Each row was made from one walk, in order. Every step used is in the known rows, and no mark comes twice. Write each row's walk.
In the rows, 128 means zero.
Known rows
mone/pifo/remulo/fozefel/dubi: [129 107  78  67 134 133 107 117 163 124 152 161 169  93 172  62 113 113
 164 104  93 147]
dubi/fozefel/remulo/mone/pifo: [116 121 107  72 151 106  89 174  66 115 140 132 183 140  43 189 121 139
 116 188 162 158]
fozefel/dubi/lomol: [113 167 141 123 116 153 129  82 129 112  97 115 108 108 157  92 152 159
 133 113 116  87]
mone/remulo/fozefel/dubi/lomol: [106 142 121 116 139 177 123  99 169  99 134 138 151  91 144 116 128 135
 138 114 109 116]
fozefel/remulo: [102 130 104 130 116 105 134 167  94 109 108 132 101 116  66  66 166 137
 148  93 122 114]
dubi/fozefel: [123 121 150 169 104 112 113  61 125 139 139 112 120 132  85  85 138 161
 102 170 134 120]
remulo/fozefel/dubi: [119 134 163 114 126 114 112  65 159 109 139 155 134 139 151  65 150 145
 130  89  91  96]
remulo/fozefel: [133 106 151 143 119  95 151  52 162 133 154 148 119 160  81  56 125 118
 107 127  99 107]
dubi/lomol/mone/remulo: [132 144  73 145 127 143 143 151 136 126 115  91 101 121  96 170 129 108
 114 144 168 133]
lomol/dubi/fozefel: [148 122 155 161 104 158 136  60 140 139 123 121  98 145 135 104 136 156
 126 174 147 122]
pifo/mone/pader: [133  84 139 137 132   4 165 157 135 178 137 112  91 135 127 142  90  93
 124 104 126 121]
dubi/fozefel/remulo/mone/pader: [104 108 146 153 149  59 102 159  71 134 164 135 163 166  77 190 121 122
 128 123 151 146]
pifo/mone/lomol/dubi/fozefel/remulo: [139 129 169 147 130 152 137 206  88 133 111 111 113  98 171 214  93 123
 121 140 138 163]
lomol/dubi: [142 125 122 135 111 146 166 100 151 137  96 130  78 143 145  81 153 130
 143 134 131 110]
pifo/remulo/fozefel/dubi/lomol/mone: [166 155 125 170 133 154 125  66 137 111 146 142 160 138 207 111 121 118
 128  87 112 129]
fozefel/dubi/lomol/mone/pifo: [121 170 101  69 139 119 113 128 118 107 104  97 126 118 150 172 134 117
 128 144 170 118]
mone/remulo/fozefel/dubi: [106 122 114 106 135 141 104 129 178 109 147 158 148 106 136 101 145 138
 151  84 102 119]
pifo/remulo: [142 110  86 160 107 119 142 127 143 159 126 129 112 113 128  27 136 122
 150  94  99 130]
dubi/lomol: [119 143 127 147 104 131 165  72 134 134 109 103  96 121  93  75 134 131
 109 149 128  97]

Which walk is each row?
[153 132 155 152 135 166 119 137  74 110 112 149 148 168 113 188 141 165
 128 154 150 142]  lomol/dubi/fozefel/remulo/mone
[118 146 159 151 152  75 132  62 137 112 163 120 134 164 178 169 112  88
 128  99 144 103]  remulo/fozefel/dubi/lomol/mone/pader
[120 129 162 164 113 177 136 122 147 155 132  99 105 126 162 152 110 118
 110 166 139 135]  mone/lomol/dubi/fozefel
[139 109 142 113 147 113 114 162 164 123 136 158 145 104 165 142 110 141
 129  83  96 138]  pifo/mone/remulo/fozefel/dubi
[145 158  56  92 138 151 114 147 117 125 107 106 141  98 194 150 122 112
 154 127 158 145]  fozefel/dubi/lomol/mone/pifo/remulo
[133 131 130 150 110 171 127 125  95 103 108 128 105 125 124 121 155 163
 155 150 153 140]  lomol/dubi/fozefel/remulo
[ 99 146 145 142 120 185 126 176  99 116 120 112 115 103 140 157 133 124
 146 133 144 148]  mone/lomol/dubi/fozefel/remulo
[112 115  83  44 157  86 120 213  80 106 116 141 160 138  38 167 140 116
 131 143 149 140]  fozefel/remulo/mone/pifo
[139 121 124 143 118 140 106  79 159 128 151 168 156 114 188  33 132 137
 156  70  66 122]  pifo/remulo/fozefel/dubi
[110 135 132 123 119 164 158 157 156 152 102 108  83 122 166 119 127  87
 128 117 121 120]  mone/lomol/dubi
[123 127 157 146 137 115  94 142  64 111 144 145 161 161  58 160 139 161
 107 148 141 138]  dubi/fozefel/remulo/mone
[137 118 113  68 151 154 111 171  74 108 123 140 164 151  97 216 128 143
 134 195 171 163]  lomol/dubi/fozefel/remulo/mone/pifo
[138 132 190 146 140 165 119 132 130 157 137 121 147 169 158 214 106 116
  90 168 134 141]  remulo/mone/lomol/dubi/fozefel
[138  96 100 121 127  97 145 193 150 157 116 120  98  98 104 140 110 126
 122 116 123 141]  pifo/mone/remulo
[131 125  74 138 135 112 122 190 147 135 121 111 101 138  91 148 150 109
 124 120 162 139]  lomol/mone/remulo
[120 157 165 131 120 153 133  29 152 101 131 142 137 122 154  88 127 139
 116 123  98  87]  remulo/fozefel/dubi/lomol
[163 109 109 151 123 119 130 141 131 162 130 155 156 161 124  93 127 120
 120 107  98 140]  pifo/remulo/mone
[126 112 161 134 128  78 150 181 140 170 121 104  96 107 138 146  92  92
  90 117 105 127]  pifo/mone/lomol
